Every row comes from one small tree of marks. Brackets hold a mark, then the marks that hang from it, in the order of their numbers. Every link used is in the known rows. Which tree was each row made from?
(in the rows, 128 means zero)
Known rows:
[q_189 [q_630 [q_525 [q_593 q_937]]]]: [136 129  71 141 121 109 144 126 123 115 150 133 116 119 146 135 125 127
 123 131 158 131 155 138 129 130 114 153 130 123 139 133]
[q_924 [q_809 q_19 [q_534 q_815] q_930]]: [125 134 171 114 132 167 131  91 138 126 124 129 117 133 110 119 110 120
 126 133 120  76 109 114 132 137 160 130 125 133 135 116]
[q_809 q_19 [q_534 q_815] q_930]: [113 126 161 124 133 147 133  80 145 131 105 136 123 142 128 110 106 107
 130 140 112  82 105 116 133 149 153 126 129 131 125 114]
[q_525 q_593]: [ 98 155 126 128 123 117 145 139 120 130 136 114 133 137 137 116 135 135
 128 111 124 145 137 139 132 124 108 122 145 112 144 141]
[q_411 [q_815 [q_189 q_630]]]: [109 119 177 126 121 101 120 138 120 110 113 115  82 129 125 131 131 140
 125 117 146 152 145 138 112 118 100  97 151 120 137 135]
[q_593 [q_937 [q_809 q_19 [q_534 [q_815 q_189]]]]]: [140 115 180 112 138 150 103 124 142 138 121 143 129 136 104 140 118 100
 127 116 101 134  95 111 130 131 138  94 118 139 110 120]
[q_69 q_630]: [101 127 170 114 127 126 137 124 121 136 136 118 106 121 118 132 119 122
 132 107 134 112 121 145 121 132 103 107 138 125 128 144]
[q_411 [q_815 [q_189 q_630] [q_525 q_593]]]: [132 111 168 137 117 103 127 145 116 114 119 104 106 143 149 128 146 151
 130 147 139 168 162 139 112  99  92 129 152 112 147 145]
[q_525 [q_593 [q_19 [q_809 q_534 q_930]] q_937]]: [155 135  90 134 144 154 177 162 148 128 107 118 177 127 159 121 124 124
 125 167 123 145 104 113 129 139 139 134 119 140 143 131]
[q_937 [q_809 q_930]]: [109 139 113 129 130 129 133 137 125 130 127 136 143  98 123 134 140 136
 116 121 119 141 115 135 151 145 123 130 145 116 128 145]
[q_189 [q_630 [q_525 [q_593 [q_937 [q_809 q_19]]]]]]: [137 114  82 140 119 130 132 137 132 116 152 147 127 112 153 149 123 122
 116 122 140 150 119 135 143 147 124 153 133 136 114 135]
[q_534 q_815]: [104 159 169 127 132 107 110 105 119 128 136 128  98 119  98 113 122 123
 129  83 118 111 134 131 122 124 117 116 124 122 129 123]
[q_189 [q_630 [q_525 [q_593 q_19 q_937]]]]: [152 130  58 151 122 109 144 146 124 111 152 136 117 106 138 137 123 123
 123 113 184 142 155 138 118 135 118 146 127 135 143 129]
[q_411 [q_815 q_189]]: [ 95 145 194 120 124 105 117 145 121 124 120 110 113 146 116 123 142 148
 131 118 123 143 143 133 108 115 109  88 149 122 135 129]
[q_411 q_815]: [ 87 163 183 128 126 104 130 134 121 117 131 110 106 134 110 116 138 145
 128 104 128 126 132 138 111 124 112 105 150 127 133 132]
[q_930 [q_809 q_19 [q_534 [q_815 [q_525 q_593]]]]]: [121 122 144 140 125 132 125 100 127 124 117 118 114 152 137 113 118 116
 136 146 135  96 130 129 123 108 146 160 133 117 119 116]
[q_593 [q_937 [q_809 q_19 q_930]]]: [114 141 135 129 130 137 133 147 139 134 135 151 157 120 134 154 126 120
 115 130 125 128  96 126 143 156 157 123 127 143 107 135]
[q_19 q_809]: [105 140 169 123 132 111 131 140 126 129 115 118 133 115 139 121 127 136
 128 112 107 130 113 133 134 129 110 121 125 126 110 137]
[q_534 [q_815 q_189 [q_525 [q_593 q_19 q_937]]]]: [168 139 150 139 132 111 109 153 119 136 143 125 138 139 114 133 140 129
 134 115 142 152 157 120 100  97 130 123 104 137 138 124]
[q_630 q_189 q_525]: [111 133  58 123 116 111 106 110 121 131 138 135 117 137 117 126 131 150
 137 125 139  92 162 132 133 136 122 105 119 118 114 114]
[q_411 [q_815 [q_189 q_630] q_525]]: [128 105 201 134 120  94 108 136 116 115 117 114  92 135 132 135 141 144
 132 136 149 140 158 141 110 103 100 120 144 119 134 145]
[q_809 q_19 [q_534 q_815]]: [106 136 190 119 133 135 118  86 140 132 117 129 108 143 113 109 105 101
 136 105 117  92 104 121 128 136 138 113 128 134 117 116]
[q_630 q_525]: [105 138 113 130 121 105 117 108 120 128 143 130 120 123 122 121 131 136
 132 117 140 101 149 140 128 132 117 139 138 124 119 128]
[q_19 [q_809 q_534 q_930]]: [122 120 132 121 139 142 158 120 143 130  92 119 151 120 152 111 122 126
 129 168 104 111 100 122 146 142 125 133 133 122 127 134]
[q_701 [q_815 [q_525 [q_593 [q_19 q_809] q_937]]]]: [158 133 136 137 137 111 135 184 121 133 136 119 163 119 151 134 141 136
 131 136 115 173 105 136 113 106 140 169  94 167 122 128]
[q_593 q_19 [q_937 [q_809 q_930]]]: [139 152  99 139 136 129 136 168 127 129 141 148 151  90 111 151 138 124
 113 111 150 150 114 129 134 149 144 123 125 144 131 140]

Which tree is each row?
[142 140  14 127 123 132 122 150 126 132 159 136 150 127 122 143 145 153
 125 125 114 141 148 124 143 139 117 112 117 120 119 123] -> [q_630 q_189 [q_525 [q_593 [q_937 q_809]]]]
[143 121 188 119 130 160 121  92 133 131 125 125 125 136 112 125 119 126
 132 149 119  66 119 117 128 123 161 153 117 135 128 123] -> [q_924 [q_809 q_19 [q_534 [q_815 q_525]] q_930]]
[122 106 166 115 133 149 121  84 147 137  96 136 126 154 133 118 109 111
 133 156 110  98 113 110 130 139 150 111 128 125 124 112] -> [q_809 q_19 [q_534 [q_815 q_189]] q_930]
[116 138  33 126 116 122 125 120 121 131 141 121 132 151 136 118 136 158
 135 132 125 116 166 130 136 133 116 113 126 108 128 116] -> [q_630 q_189 [q_525 q_593]]
[166 138 131 133 152 142 144 130 145 126 108 133 143 110 125 119 113 108
 127 136 117 111 102 104 123 142 149 127  96 148 127 112] -> [q_593 [q_19 [q_809 [q_534 q_815] q_930]] q_937]
[121 122 148 124 136 157 126  94 143 130 115 139 132 117 120 121 114 108
 122 125  92 110  88 115 150 154 144 135 132 129 116 125] -> [q_937 [q_809 q_19 [q_534 q_815] q_930]]
[162  89 176 122 142 138 118 101 136 138  86 121 148 133 143 114 128 128
 138 182  83 109 125 107 132 114 126 139 109 118 121 127] -> [q_19 [q_809 [q_534 [q_815 q_189 q_525]] q_930]]
[143 154  69 142 135 138 156 179 129 127 143 136 163 102 130 144 144 130
 112 121 140 172 121 126 134 145 136 131 131 135 146 142] -> [q_525 [q_593 q_19 [q_937 [q_809 q_930]]]]
[132 113 175 104 129 170 120  99 139 134 112 129 119 144 115 129 113 123
 127 141 123  91 120 110 129 130 158 114 124 126 138 112] -> [q_924 [q_809 q_19 [q_534 [q_815 q_189]] q_930]]
[153 136  61 135 138 161 166 166 140 128 132 131 169 111 129 133 138 119
 117 141 134 164 108 120 140 145 135 132 139 136 152 143] -> [q_525 [q_593 q_19 [q_937 [q_809 q_534 q_930]]]]
[121 138 125 112 129 160 153 120 131 128 124 119 132 121 113 125 129 134
 124 149 138  95 129 127 137 131 139 128 144 121 155 137] -> [q_924 [q_809 q_534 q_930]]
[133 124 147 124 147 142 141  97 142 129  91 123 132 117 137 103 114 122
 129 148  81  99 103 110 140 140 127 134 116 122 124 119] -> [q_19 [q_809 [q_534 q_815] q_930]]
[155 140   4 135 125 132 121 169 124 129 161 140 149 119 115 145 145 148
 125 106 138 152 146 124 133 140 124 112 111 136 122 118] -> [q_630 q_189 [q_525 [q_593 q_19 [q_937 q_809]]]]
[124 108  68 111 120 131 117 105 122 138 142 129 104 135 116 135 121 144
 139 128 133  83 150 136 126 144 109  96 120 121 111 120] -> [q_69 [q_630 q_189 q_525]]
[126  95 108 127 115 101 111 110 119 119 125 137  97 116 132 136 125 130
 129 129 162 123 162 141 128 126 105 132 139 112 128 132] -> [q_815 [q_189 [q_630 q_525]]]
[148  97  68 126 119 107 127 136 118 122 139 138 115 131 149 143 130 131
 125 150 141 161 146 141 121 114 124 157 122 135 139 118] -> [q_701 [q_815 [q_189 [q_630 [q_525 [q_593 q_937]]]]]]
[126 168 111 139 130 117 147 172 124 128 150 123 144 128 125 132 134 124
 125 100 161 155 134 133 113 126 127 113 127 139 147 134] -> [q_525 [q_593 q_19 q_937]]
[137 101 188 121 126 142 115 104 136 140 114 117 136 171 140 113 124 119
 142 149 104 122 128 117 124 107 129 128 128 122 125 125] -> [q_809 q_19 [q_534 [q_815 q_189 [q_525 q_593]]]]
[110 151 138 129 126 137 136 163 133 133 149 135 157 132 141 145 133 124
 119 109 117 160 102 131 137 137 133 118 132 137 116 138] -> [q_525 [q_593 [q_937 [q_809 q_19]]]]
[109 118 130 120 129 161 142 118 145 132 109 139 151 122 138 130 123 116
 122 147 111 121  84 126 154 157 144 128 149 130 116 139] -> [q_937 [q_809 q_19 q_534 q_930]]
[125 114 143 120 120 109 119 143 111 140 129 118 141 152 143 129 150 145
 135 151 112 169 138 146 121  90 123 154 127 127 137 135] -> [q_701 [q_815 q_189 [q_525 q_593]]]
[109 149 166 125 127 127 117 154 133 133 146 148 142 117 120 152 127 115
 120  99 125 138  97 132 135 142 138 115 126 147 102 135] -> [q_593 [q_937 [q_809 q_19]]]
[134 159 100 137 133 128 140 187 123 127 155 130 152 104 117 142 144 126
 117  86 141 183 117 133 127 131 121 121 131 139 137 144] -> [q_525 [q_593 q_19 [q_937 q_809]]]
[145 153 156 139 132 107 121 128 119 132 153 122 136 137 121 125 138 127
 133 117 118 121 148 125 115 102 125 139 109 129 136 131] -> [q_534 [q_815 [q_525 [q_593 q_937]]]]
[138 131 143 124 141 158 129 110 148 132 123 148 142 121 119 133 115 103
 121 133 101 109  87 110 140 153 159 128 118 144 114 120] -> [q_593 [q_937 [q_809 q_19 [q_534 q_815] q_930]]]
[131  91  72 123 116 109 126 122 114 122 128 131 102 125 149 130 132 139
 126 145 130 163 148 148 129 115 112 169 135 123 138 122] -> [q_701 [q_815 [q_189 [q_630 [q_525 q_593]]]]]
[127  97 182 129 122 127  95 100 126 132 101 130 101 149 120 126 117 113
 140 148 143  91 136 126 115 102 154 134 127 121 105 110] -> [q_930 [q_809 q_19 [q_534 [q_815 q_189 q_525]]]]
[134  86 167 123 117  93 104 131 110 128 120 135 102 119 130 143 134 128
 130 142 143 155 133 153 123  99 116 155 123 133 127 139] -> [q_701 [q_815 [q_189 q_630] q_525]]
[105 109 162 121 125 134 105 100 131 128  98 131  95 146 117 122 106 108
 133 130 139  98 125 123 117 118 151 114 135 118 114 103] -> [q_930 [q_809 q_19 [q_534 [q_815 q_189]]]]
[161 111 146 133 133 134 119 123 126 134 119 112 130 145 115 110 134 121
 141 130 127 144 147 119 115  99 118 127 124 122 147 129] -> [q_809 [q_534 [q_815 q_189 [q_525 [q_593 q_19]]]]]
[131 138  17 136 117 122 126 138 122 128 144 125 130 138 124 121 135 154
 134 114 151 126 162 130 126 135 122 112 122 124 129 113] -> [q_630 q_189 [q_525 [q_593 q_19]]]
[135 119  64 151 118 109 142 131 119 111 142 129 104 103 139 124 125 131
 124 106 177 145 153 143 126 135 107 155 140 124 143 132] -> [q_189 [q_630 [q_525 [q_593 q_19]]]]
[128 147 166 138 129 110 118 113 112 131 142 113 125 133 120 111 137 136
 135 109 107 122 149 131 122 103 112 146 124 114 137 134] -> [q_534 [q_815 [q_525 q_593]]]
